Each row was made from one small tree. The marks that hang from a mark follow it in brackets, in alphabetical order. Every link used is in the known rows. Write each row's tree.
Known rows:
zibi{golikem{kepi} zinelib{piziki{kibuz}}}: [  9  11  15 -24  31  -1   3  32 -15  15  15  14 -18  26 -14  22 -15 -11
 -17  14]
vivizi{piziki{kibuz zinelib}}: [ 11  11   0  16   7   3 -11  -8 -10   1  18 -26  24  19 -34 -18  10  -5
 -16  10]
piziki{kibuz zinelib}: [  8 -11   0  -4  11  17   2   8 -11  13  13 -29  13  11 -70 -26  10   3
 -18  23]
gomu{vivizi{piziki{kibuz zinelib}}}: [ 22   6  -3  -1   2  18 -22 -12  -7  -2  21  -2  19  10   2  -9  19  -8
  21  -1]
gomu{golikem{kepi} vivizi{piziki{kibuz zinelib}}}: [ 13  12  -5  -7  -1   2   2  -8  -9  -9  12  34  -2  29  33   2  -2 -24
  47 -10]
vivizi{gomu{golikem}}: [-21 -19  13  24  -9  10  31 -10   6   4 -35  -2  14 -36 -14   0  -2  67
  -9   7]
gomu{golikem{kepi} vivizi{piziki}}: [ -8  -8  18 -19 -27  -1  -9 -19  -8 -13  -9  36  17  15  33  -5   6  49
  26 -11]
zibi{golikem{kepi} zinelib{piziki{kibuz vivizi{gomu}}}}: [  7  14  -8 -14  27 -11  -4  26   3  11  10   7 -40   7  51  37 -10 -66
  -1  -8]
vivizi{gomu{golikem{kepi}} piziki{kibuz zinelib}}: [ -2  23  -7  43   1 -10  26 -11   4  -5  -3   7  -9  16  42 -13 -11 -38
  13   0]
kibuz{piziki}: [ -3  -6  26 -11 -31  -8 -13  -4  -5  -4   2 -14   6  -5 -62 -40 -11  77
 -45  24]
zinelib{piziki{kibuz vivizi{gomu}}}: [-21  16 -13  -9  26  -9 -17  23   6 -14   3  -8  27  -8  -9 -26  20 -23
   3  -8]
zibi{golikem{kepi} zinelib{piziki{kibuz vivizi}}}: [  8   6  -3 -47  30  -9 -15  32 -11   8  24   9 -28  27   4  37  -8 -49
  -2  -4]
gomu{golikem{kepi} vivizi{piziki{kibuz}}}: [ -9   2   4 -11   4  -9   6  -3 -11 -22  -5  32  20  25  38  -7   8  11
  54 -11]
zibi{zinelib}: [ 10 -42  28 -13 -18  14  -6  -6 -11  18  -9 -21  -1  -7 -58   4   4  58
 -40  31]
zibi{golikem{kepi} zinelib}: [ 11 -30  28 -19 -14  13   5   0 -13  29  -1  -7 -38  13 -12  34 -15  35
 -42  24]
zinelib{piziki{kibuz vivizi{gomu{golikem{kepi}}}}}: [-27  22 -14 -15  23 -20   7  25   3 -21  -5  25   7  10  25 -20   0 -40
  26 -16]
kepi{golikem}: [ -5 -29  12 -14   0   3   3  -2  -2  17 -15 -21  29 -11 -28   5   8  91
 -43   3]
zibi{golikem zinelib{piziki{kibuz vivizi{gomu}}}}: [ 11  10 -11   2  40   1  -3  21  12  13   2  -2 -21 -24  25  60  -8 -44
  -1 -10]
piziki{kibuz vivizi{gomu{golikem{kepi}}} zinelib}: [ -3  -1 -21  -2   3  -6  18   4   6   1   2   2 -31  10  24  -3  -5 -67
  21  -5]

Which tree is each row?
[-15   9  -8 -44  27  -7 -27  29 -12 -15  16  -9  42  15 -53 -25  23  -7
  -1  -6] : zinelib{piziki{kibuz vivizi}}
[  2  -7 -24  16  16   8  19   1  13   2  -4  -8 -11 -21   4  20  -3 -44
  21 -10] : piziki{kibuz vivizi{gomu{golikem}} zinelib}
[-25  17   2  40   8 -21  31  -7   0 -18 -21   5  11  16  48 -19  -1  -2
  23  -2] : vivizi{gomu{golikem{kepi}} piziki{kibuz}}
[ 16   7  -3   4 -40  -7 -26 -12  19   3   9 -16 -36 -23  -7 -18 -14 -13
 -42   2] : kibuz{piziki{vivizi{gomu} zinelib}}
[  4  -6 -22   7   7  10  -7   3  10   7   8 -31 -12  -6  -5 -14  14 -49
  -3   2] : piziki{kibuz vivizi{gomu} zinelib}
[-13  -4   2   9 -27 -21   6 -10  20 -12 -22   6 -17 -38   9  10 -22  29
  -6 -11] : kibuz{piziki{vivizi{gomu{golikem}}}}
[  2  20  -9  59  13   1  27 -15   7  -2  -9  -3   7 -17  20  11  -7 -15
  11  -4] : vivizi{gomu{golikem} piziki{kibuz zinelib}}
[ 21   7  -8   9  10  15   6 -12  -3  -6   5  24  21  -2   9  26   2  -3
  44 -10] : gomu{golikem vivizi{piziki{kibuz zinelib}}}
[  9 -16 -14 -26   8   9 -16  11  -6   6  20 -28   1  16 -51 -12  16 -33
  -5   5] : piziki{kibuz vivizi zinelib}
[-18  10   1  47  12  -7   3  -8   3 -11 -13 -30  31  -3  14 -28  17  17
  -3   5] : vivizi{gomu piziki{kibuz}}
[-10  -2   3  -2 -35 -16 -21  -8  16  -8  -6 -19 -17 -25   0 -26  -5  24
 -33   1] : kibuz{piziki{vivizi{gomu}}}
[ 22  -1   7   0 -24  19  -8 -27  -3   1   3  31  17 -15   6  24   1  35
  15 -13] : gomu{golikem vivizi{piziki{zinelib}}}
[ -2  13   9  33 -31  -6   8 -27   4   5  -9   8 -16   1  37 -12 -15   0
 -18  -1] : vivizi{gomu{golikem{kepi}} piziki{zinelib}}
[  2 -15 -10   7 -19  12   6 -12  13  11 -10  -1 -16 -34  -3  23  -5  -7
  -9 -10] : piziki{vivizi{gomu{golikem}} zinelib}
[-11 -30  16 -42 -24  13   4  -1 -11  -3 -12  34   5   8  -2  -7   4  58
  22   4] : gomu{golikem{kepi} vivizi}
